In the rows, zero is written as 128.
Known rows, with every way that one mark hangs from another:
kibutek(fifisim(vimik)): [123 134 118 105 127 151 126 136 108 111 125 137 128  80 158 138 142  98
 108 161 123 127 116 140  78 147 115  75 128 100 167 155 105 140  97]
noban(vimik(fifisim)): [129 150 151  95 109 148  70 118 102 101 153 143 102 100 141 143 143 168
 140 159 156 133 109 133  65 149 110  71 133 116 182 184 124 118 128]
kezuv(vusa(dozo(fifisim))): [138  91 160 119 132 137  97  77 132 142 164 120  85 140  74 163 123 136
 135 160 123 120 150 133  89 128 157  69 178 149 130 132 100 120 100]
vusa(dozo(fifisim)): [133  90 171 117 161 127  72  75 165 107 155 165 109 115 103 137 115 134
 129 177  95 145 129 149  74 116 138  68 143 126 136 136  97 130 103]
bupep(fifisim(vimik) runov): [164  94 123 176  98 156 138 124 134  86 171 121 112 124 170 104  79 129
  99 173 109 123 115 133  21 153 112 114 123 128 124 210 120 119 112]
vusa(dozo(fifisim) kezuv): [122  83 227 111 186 143  75  57 150  69 147 163 111  94 123 147 129 133
 139 200  96 145 145 116  78 154 126  76 142 154 129 116 102 123 109]
gipasod(dopun(meru tizezep(runov(bupep)))): [102 146 124 130 145 106 150 101 129 158  93 165 154 126  97 109 157  98
 129  62 145 103 127 138 157 113 127 167 155 120  88  61 142 122 133]
lalenes(fifisim(kibutek) noban(vimik)): [131 166 127 101 129 149  98 153 110 103 128  11 101 127 188 182 116 165
 120 124 149 118 150 101 124 147 194  61 122 123 173 171 123 207 130]
tizezep(runov(bupep(fifisim(kibutek vimik)))): [166  84 110 185  83 124 120 150 156 111 148 114 133 138 138 104 119 141
 111 120 125 115 132 138 123 151 134 181 102 156 106 175 124 123 163]
vimik(fifisim): [126 110 133 112 111 149  86  95 137 113 151 145 125 129 146 153 150 154
 140 155 130 125 119 153  67 130 101  84 133 116 148 123 114 105 111]
tamotum(fifisim(kibutek vimik(noban)) sinav): [128 148  93 110 122 131 152 180 137 116 137 134 133 174 138 156  78  82
 114 181 109  87 110 108  83 107 124 176  78 120 143 129 132  70 132]
fifisim(vimik): [143 118 117 121 137 153 126 157  94 106 152 155 127 105 138 154 125 120
 122 143 174 118  97 113  83 137 115 100 112 100 159 165 125 125  97]
runov(bupep): [149  89 161 164 120  95 102 129 137 150 126 175 131 115 114 135 152 115
 163 105 154 106 135 130  67 127 136 102 137 130 101 163 122 125 146]
fifisim(kibutek vimik): [163 123  71 133 141 169 107 182 113 103 117 103 150 124 143 148 117 146
 128 140 196 130  96 104 108 154 104 111  82 107 186 165 129 121 148]
refak(runov): [161  64 123 155 116 173  92 102 152 114  99 192  96 161 145 131 153 147
 139 130 116 110 132 153  93 118 103 153 133 117 115 127 144 108 123]
gipasod(dopun(meru(runov(bupep(fifisim))) tizezep)): [117 158 133 125 148  92 159  93 134 149 101 144 153 118 112  96 148 102
 132  88 120 112 134 138 166 126 120 153 166 125  76 108 135 118 135]
gipasod(dopun(meru(runov(bupep)))): [123 140 123 125 149 137 137 102 123 141 105 151 137 141 112 129 158 114
 142  88 141  84 125 131 192 114 113 119 147 103  73 127 132 109 125]
gipasod(dopun): [138 127 115 126 170 163  99  82 133 125 114 165 159 134 132 153 145 104
 158 139 165  82 108 110  65 121 107  98 160  84 107 121 119 120 116]
tamotum(fifisim(kibutek vimik)): [144 128  87 115 141 119 123 152 128 103 131  97 150 124 151 139 123 100
 121 153 134 109 121 128  74 158  94 142  79 122 149 161 121 105 129]
noban(vimik(fifisim(kibutek))): [141 152 121 102 113 159  59 133 112  99 131 110 117 111 143 140 136 186
 143 157 171 140 107 128  81 160 104  78 113 120 199 184 127 117 160]
meru(runov(bupep(fifisim(kibutek vimik)))): [178  88 115 169 100 108 129 148 155 109 148 117 128 138 145 107 117 154
 123 129 117 127 138 135 164 154 124 138 116 154 101 226 123 114 165]
dozo(fifisim(kibutek vimik)): [136 135  82 106 137 148  95 143 126 103 136  75 150 120 160 134 133 130
 115 170 137 153 114 117  87 167 143 104  83 121 196 146 116 106 144]
monab(dopun(meru tizezep)): [ 85 175 116 100 165 142 128 116 105 168  72 160 133 131 100 108 152 102
 191 101 136 144 118 114 155 108 101 131 154  80 129  55 150 123 122]
tizezep(runov(bupep(fifisim(kibutek vimik(noban))))): [156  88 116 178  64 122 143 161 152 110 147 124 129 152 147 112 110 163
  98 142 118 118 140 137 133 138 139 179 102 167 106 167 128 132 154]
monab(dopun(tizezep(runov(bupep(fifisim(kibutek vimik)))))): [123 142  86 139 136 107 140 149 150 138  94 124 177 140 117  77 122 123
 162 117 129 157 128  99 112 149 118 188 136 123 128 124 139 133 168]
monab(dopun(tizezep)): [108 143 113 116 169 134 109 106 132 154  90 179 153 136 114 114 139 108
 199 128 139 147 119 101  87 118 107 123 170  87 135  87 139 129 134]
dopun(meru tizezep(runov)): [104 123 129 140 114 139 129 109 116 155 119 171  86 127 109 113 145 120
 121  70 123 133 124 171 208 100 124 168 135 131 124  36 154 116 119]
meru(runov(bupep(fifisim(vimik)))): [168  87 139 162  98  99 138 136 147 110 166 143 116 128 142 109 122 139
 121 131 105 122 138 139 152 146 130 133 131 150  87 226 121 114 139]
dozo(fifisim(kibutek)): [140 116  96 126 136 158  59  99 150 121 125  89 135 138 159 135 142 132
 144 170 116 143 128 135  86 152 144  95 105 124 173 117 115 101 159]
tugu(dopun(meru(runov) tizezep)): [110 151 116 116 153 128 139 106 119 197 134 158 120 151  90 138 138 101
 140  82 123 139 109 136 239  45 112 135 148 104 112  69 141 126 115]
lalenes(noban): [133 108 148 136 134 158 119 122 117 127 137 123  92 142 177 181 123 136
 136 159 142  93 140 106 113 103 180  77 149 114 124 120 124 166  93]
monab(dopun(meru tizezep(runov(bupep)))): [ 85 152 117 125 136 116 141 126 124 173  79 164 133 145  90  87 153 109
 176  71 121 141 132 124 186 109 119 171 147 108 102  61 153 123 140]

Rows:
[ 92 158 107 106 155 143 136 112 118 160  86 164 119 151 106  99 145 120
 182  97 114 150 126 124 220 106 101 138 157  92 115  77 153 114 126] => monab(dopun(meru(runov) tizezep))
[122 132 156 143 111  77 154 118 127 159 120 152 101 112 110  87 143 120
 128  73  98 144 146 168 214 121 131 156 146 154  92 111 145 116 140] => dopun(meru(runov(bupep(fifisim))) tizezep)
[121 130 128 162  99  98 136 132 136 161 103 124 116 122 106  82 141 125
 119  64 116 139 140 167 194 127 132 195 120 158 110  72 149 121 164] => dopun(meru tizezep(runov(bupep(fifisim(kibutek)))))
[170 119 129 163 112  92 124 169 138 122 125  95 163 102 133 108 125 124
 134 135 151 122 128 115  56 167 129 137 104 143 122 208 116 131 167] => runov(bupep(fifisim(kibutek vimik)))
[131  99 187 102 191 146  91 109 140  53 135 119 139  91 126 144 117 148
 120 199 126 160 134  96  94 177 119  91 105 157 165 138 105 124 130] => vusa(dozo(fifisim(kibutek vimik)) kezuv)
[127 158 112 137 140  97 145 125 140 200 117 110 148 147  93 111 131 108
 138  80 117 144 123 134 227  70 118 161 134 128 102 100 136 131 157] => tugu(dopun(meru(runov(bupep(fifisim(kibutek)))) tizezep))
[161 123 134 156  94  91 148 179 133 122 124 105 161 116 143 119 116 145
 122 156 143 126 136 113  66 155 133 135 104 154 122 199 120 140 160] => runov(bupep(fifisim(kibutek vimik(noban))))
[123 142 112 121 144 168 122 107 114 182 144 143 107 167 103 157 139 108
 144 101 125 110 105 133 248  44 106 115 132  88 100 102 133 118 104] => tugu(dopun(meru(runov)))
[ 89 172 113 118 129 106 168 148 113 153  93 132 147 125 101  73 139 102
 150  90 114 149 127 116 169 130 119 190 136 113 107  93 147 128 131] => monab(dopun(meru tizezep(runov(bupep(fifisim(vimik))))))
[109 139 142 143  97  83 170 147 111 150 127 142 114 100 105  85 138 109
  98  65 118 141 132 161 181 128 138 195 122 153 111  89 147 126 129] => dopun(meru tizezep(runov(bupep(fifisim(vimik)))))
[110 153 132 141 126  97 150 114 131 202 134 135 139 138  86 112 137  86
 127  74 111 131 120 140 187  59 130 182 141 126  92  67 135 137 128] => tugu(dopun(meru tizezep(runov(bupep(fifisim)))))
[123 119 108 108  78 160 116 133 142 110 121 123 140 171 168 165 124 216
 122 196 131 140 133 143 108 118 103  92 109 144 171 107 122 121 136] => vimik(fifisim(kibutek) noban)
[109 153 114 111 165 132 144  87 124 145 100 166 139 132 113 121 150 109
 136  88 138 110 121 138 193 110 110 133 166 104  99  77 142 113 119] => gipasod(dopun(meru(runov) tizezep))
[184  79 101 207 100 179  88 100 174 103 133  93 116 159 171 101  81 154
 133 171 106 122 128 144  42 151 103 115 119 137 122 183 122 112 169] => bupep(fifisim(kibutek) runov)
[152  98 131 166  74 154 167 138 129  86 170 134 109 141 181 116  68 155
  84 202  98 128 125 131  34 138 119 113 123 143 123 200 123 131 102] => bupep(fifisim(vimik(noban)) runov)
[156  82 133 179  79 114 130 138 147 112 166 141 121 128 136 107 124 128
 107 120 114 109 132 143 110 143 139 175 118 153  91 176 123 123 137] => tizezep(runov(bupep(fifisim(vimik))))
[127 150 100 100 134 142 146 179 110  98 135   4 133 130 192 191 110 145
  94 121 150 118 142  95 127 145 188  81 102 120 167 150 118 203 101] => lalenes(fifisim(kibutek vimik) noban)
[132 142  93 101 112 147 138 172 116  98 136  66 144 135 164 176 114 160
 103 131 147 135 127 122 110 145 128  92  93 121 174 151 121 167 116] => lalenes(fifisim(kibutek vimik(noban)))
[ 92 160 123 130 128 113 145 119 130 165  87 141 136 137 101  73 145 105
 169  91 101 141 136 126 168 120 119 185 149 114  92  74 148 125 141] => monab(dopun(meru tizezep(runov(bupep(fifisim)))))
[107 166 121 122 139  95 176 123 119 139 108 133 166 107 108  95 144  92
 105  83 138 110 121 130 140 134 127 186 144 124  94  93 137 128 124] => gipasod(dopun(meru tizezep(runov(bupep(fifisim(vimik))))))
[115 123 150 138 119  82 150 126 121 167 113 175  98 118  98 102 152 125
 134  54 119 144 144 166 231 110 130 142 145 147 101  97 151 113 140] => dopun(meru(runov(bupep)) tizezep)
[122 102 194  95 172 145 115 119 137  53 134 129 136 104 135 152 108 169
 108 221 118 165 141  95 104 165 124  89 105 169 164 130 106 133 122] => vusa(dozo(fifisim(kibutek vimik(noban))) kezuv)
[136 103 152 106 134 130 121 105 116 131 171 112  95 128  74 162 117 135
 117 161 135 127 141 122  89 138 158  75 165 148 145 150 100 123  91] => kezuv(vusa(dozo(fifisim(vimik))))
[102 144 126 137 134 101 146 121 125 210 128 158 136 145  75 126 146  90
 133  55 131 130 116 137 206  48 131 168 139 120 102  52 141 135 127] => tugu(dopun(meru tizezep(runov(bupep))))
[136 108 134 104 117 137 134 128 121 129 153  95 105 151  85 170 102 170
 107 181 138 136 149 117 112 135 158  79 150 162 157 141 105 131 108] => kezuv(vusa(dozo(fifisim(kibutek vimik(noban)))))
[108 164 122 129 127  90 173 142 114 191 142 126 149 125  87 111 132  85
 108  76 125 137 110 128 188  69 130 188 128 124 106  84 136 140 118] => tugu(dopun(meru tizezep(runov(bupep(fifisim(vimik))))))
[148 127  81 122 113 168 143 199 107 102 117 119 147 146 157 163 103 180
 109 175 183 135 109 101 123 135 112 109  83 125 185 152 133 135 136] => fifisim(kibutek vimik(noban))
[109 100 222  87 168 133 127 103 125  54 156 161 121  92 133 155 114 151
 105 223 103 157 142 100  88 154 132  82 125 164 148 130 104 136  89] => vusa(dozo(fifisim(vimik(noban))) kezuv)
[118 140 119 148 100  92 161 161 120 149 110 114 127 109 107  82 135 123
 100  64 129 146 132 156 193 137 131 200 107 156 124  89 149 123 154] => dopun(meru tizezep(runov(bupep(fifisim(kibutek vimik)))))
[135  85 197 119 190 154  64  74 162  68 126 130 127 106 125 144 124 149
 144 198 109 153 144 111  94 166 119  83 122 159 146 116 104 121 143] => vusa(dozo(fifisim(kibutek)) kezuv)
[120 157 106 142 140 111 144 106 144 150  83 115 168 129 110  93 144 108
 127  81 137 110 130 136 153 133 121 186 143 130  93  76 138 124 160] => gipasod(dopun(meru tizezep(runov(bupep(fifisim(kibutek))))))
[125 141 122 110 142 119 138 148 127 119 165 163 117 141 124 150  96  35
 125 154 102  74 100 117  50 110 126 168 103 101 122 138 126  60 101] => tamotum(fifisim(vimik) sinav)
[115 163 163  91 124 135 115 134  95 104 155  54  82 111 185 186 124 143
 116 126 131 109 149 107 103 134 203  52 147 118 151 171 122 210  88] => lalenes(fifisim noban(vimik))
[117 139 129  92 109 133 152 152 101 100 163 108 124 119 162 179 120 137
  98 134 130 126 129 129  90 132 138  84 116 116 152 151 118 170  74] => lalenes(fifisim(vimik(noban)))
[ 99 143 148 135  79  81 193 158 107 150 126 152 112 113 114  94 130 130
  86  88 110 144 141 159 191 117 143 193 122 165 110  81 150 135 119] => dopun(meru tizezep(runov(bupep(fifisim(vimik(noban))))))
[110 165 102 125 142 111 140 131 139 162  69 116 146 147 107  72 138 127
 180  96 107 155 139 120 208 130 107 163 143 117 105 108 148 118 168] => monab(dopun(meru(runov(bupep(fifisim(kibutek)))) tizezep))
[113 147 136  91 130 128 161 159  96 100 161  46 114 115 189 195 116 123
  90 122 132 109 143 103 107 133 197  72 125 114 146 151 116 205  60] => lalenes(fifisim(vimik) noban)
